Known rows, with every way that one mark hangs from another
(bukig keba sotob): [ 13  -7 -44  18  15  10  34 -37 -32 -51  -6   6  18 -37 -14  32   5  -7
  -5  26   2  17]
(vufi (zuvine bukig dusi)): [ 14  20  -2  27  29 -22 -61  18  20  37  -4  17  17  -4  -7  -9  -4 -15
  -4  12 -19  -5]
(zuvine bukig): [ 14  16   3   6   3   0 -29   5  -6   5   5   6  37 -21 -11   7  -2  -8
  -3  14  -8 -10]
(mege (zuvine (dusi roba))): [ 16  12  -6  32  56 -16  30  16 -10 -45  -9  22  -3  -1 -17 -18   2  -9
 -15 -13  -8 -21]
(roba dusi): [ 14  10 -30   4   4  12 -22 -23 -23  19 -13   5  26 -18  12 -23   5 -10
  -9   9  12 -14]
(dusi roba (zuvine vufi)): [ 17  10 -33   0   2 -32  49 -15   0 -19 -14  16  10 -19 -27  -4  -1  -9
  -7  -5 -12 -17]
(zuvine (dusi roba) mege): [ 12  -5 -24   4  23 -25  46  23 -15  29  -5  33  36   5 -15 -14  -4 -17
 -12  -6 -16  -6]
(keba (bukig sotob)): [ 23   5   5   9  22  -1  28  -2 -32 -38  12   1  15 -18 -11  16  19 -10
  -2  20  -3  12]
(mege zuvine): [  3  -2  22  31  22  -3  -2  -4  -9 -38  -2  -6 -13 -17 -17 -14  -4  -3
  -9  -1   1 -10]
(mege (zuvine dusi)): [  9   5  10  36  36 -17 -12  -4   0 -19  -7  13 -12   4 -16 -16  -3 -10
 -15  -5  -2  -5]
(roba (dusi (zuvine (bukig sotob)))): [ 21  32 -52  -3   5 -10 -24 -48 -23   3 -22  29  16 -16  -3   6   5 -30
   4  29  10 -12]
(mege (zuvine (bukig keba) dusi)): [ 27  17 -21  50  43  -2 -31 -17  -7 -35 -10  21  15 -18 -26  19  -9 -18
  -9   9 -15   0]
(zuvine (bukig keba) mege): [ 15  -4 -29  17   0   6  -9  -1 -21  21  -2  15  53 -32 -24  24 -14 -20
   1  22 -18   9]
(vufi (zuvine (bukig keba sotob))): [ 17   7 -38  35  30   4 -17 -16 -10 -25  -9   7  15 -42 -14  31  -1 -14
   6  37 -14  11]
(zuvine mege): [ -2 -18   2   5  -8 -12   9   7 -11  32   1   7  26 -11 -17  -9 -10 -11
  -5   7  -6   3]
(dusi roba (zuvine mege vufi)): [ 11  -5 -34  -2  -6 -47  58  -3  -3  25 -17  24  14 -12 -37  -8 -13 -19
  -5  -3 -17  -7]
(vufi (zuvine (bukig keba sotob) mege)): [ 10  -7 -43  33  21  -7  -8  -2 -12  26 -11  14  20 -34 -25  28 -14 -25
   9  39 -20  19]
(dusi (zuvine (bukig sotob) vufi)): [ 20  20 -36   8  -9 -44  -7 -35   3   6 -17  20   8 -17 -33  31  -6 -24
   3  29  -6   5]
(vufi zuvine): [ -1  -4  11  20  13  -5 -22   5   9   5  -3  -6  -3 -21  -4 -22   0   0
  -4   8 -11  -6]
(zuvine (bukig keba sotob)): [ 22  10 -43  21  15  10   4 -25 -28 -38  -5  13  36 -39 -18  46   2 -15
   2  34  -6  12]
(mege (zuvine vufi)): [ 11  -2   3  42  13 -26  -4  -9   3  -5 -13  -8 -14 -18 -29  -2 -14  -5
 -11   5  -1  -1]

Rows
[ 13  18 -36  -9 -10 -11 -40 -25 -15  64 -19  30  33  -7 -10 -16 -11 -35
   3  15  -2 -15] => (roba (dusi (zuvine bukig mege)))
[ 28  27 -41   8  42 -23  25  16 -19 -19  -5  39  35  -5 -13  23   8 -20
  -5  14 -10  -9] => (zuvine (bukig sotob) (dusi roba))
[ 19  15 -28   6  26 -26  11  38  -9  41  -3  39  54   2 -19   2  -8 -26
  -7   3 -22 -12] => (zuvine bukig (dusi roba) mege)
[ 19  14 -36   0  -5 -46  27  10   0  43 -14  29  33 -13 -41   7 -18 -29
   0   7 -24 -13] => (dusi roba (zuvine bukig mege vufi))
[  3  -5 -17 -14   3 -22  60  -1 -14  -5  -5  28  18  -8 -25 -19  -3 -19
  -2  -6 -15 -16] => (dusi roba (zuvine mege))
[  8   1 -17   8   2 -18  -3  11 -22  34  -1  19  31 -12 -22  25  -9 -25
   3  31  -6   9] => (zuvine (bukig sotob) mege)
[ 14   0 -52   8  -1 -14  18 -39 -23  -8 -12  32  23 -26 -35  33 -10 -34
   8  32 -13  16] => (dusi (zuvine (bukig keba sotob) mege))
[ 28  27 -82   9  11  10 -14 -70 -33 -23 -27  30  26 -34  -7  23   6 -30
   5  35   5  -3] => (roba (dusi (zuvine (bukig keba sotob))))
[ 29  14 -39  16  16 -50  12  37   2  76 -14  36  53   1 -31  12 -18 -26
  -8   8 -26  -2] => (zuvine bukig (dusi roba) mege vufi)
[ 27  22  -5  52  26 -40 -47   4  17  24 -17  14   5  -2 -32  10 -18 -19
 -12   9 -12   0] => (mege (zuvine bukig dusi vufi))
[ 26  29 -21   9  33 -16   0  26  -7  -3  -1  33  50  -5 -10   5   3 -13
  -9   0 -17 -21] => (zuvine bukig (dusi roba))
[ 14  13 -20  20  41 -31  -9  48   7  58  -7  34  34   0 -16 -13 -13 -24
  -2   5 -32 -12] => (vufi (zuvine bukig (dusi roba) mege))
[ 19  22 -10  43  43 -26 -23  -1 -10 -21 -12  25  -5   1 -22  19  -4 -23
  -6  19  -2   2] => (mege (zuvine (bukig sotob) dusi))
[  7  -7 -19  19  38 -31  25  31   6  43  -9  27  14   4 -11 -28  -7 -18
  -7  -5 -24  -7] => (vufi (zuvine (dusi roba) mege))
[ 18  27 -34  -8  20 -18  36  -7 -19 -52  -7  33  19 -19 -22  19   8 -21
   4  14  -9 -19] => (dusi roba (zuvine (bukig sotob)))
[ 22   7 -24  24  -3 -51 -33  13  15 101 -11  26  44   3 -31  15 -24 -25
  -7  17 -19  14] => (zuvine bukig dusi mege vufi)
[ 29  10 -61  33   4 -15   3 -27 -16  -4 -16   8  34 -43 -29  57  -7 -15
  -1  41  -9  21] => (zuvine (bukig keba sotob) vufi)
[ 20  18   0  44  14 -29 -38  10   5  14 -11  -4   3 -21 -34  11 -17 -13
  -6  14  -7  -6] => (mege (zuvine bukig vufi))
[ 20  15 -48   4 -14 -24 -16 -57   0  37 -30  14   8 -13  -7 -19  -5 -18
  -7  10   8  -9] => (roba (dusi (zuvine vufi)))
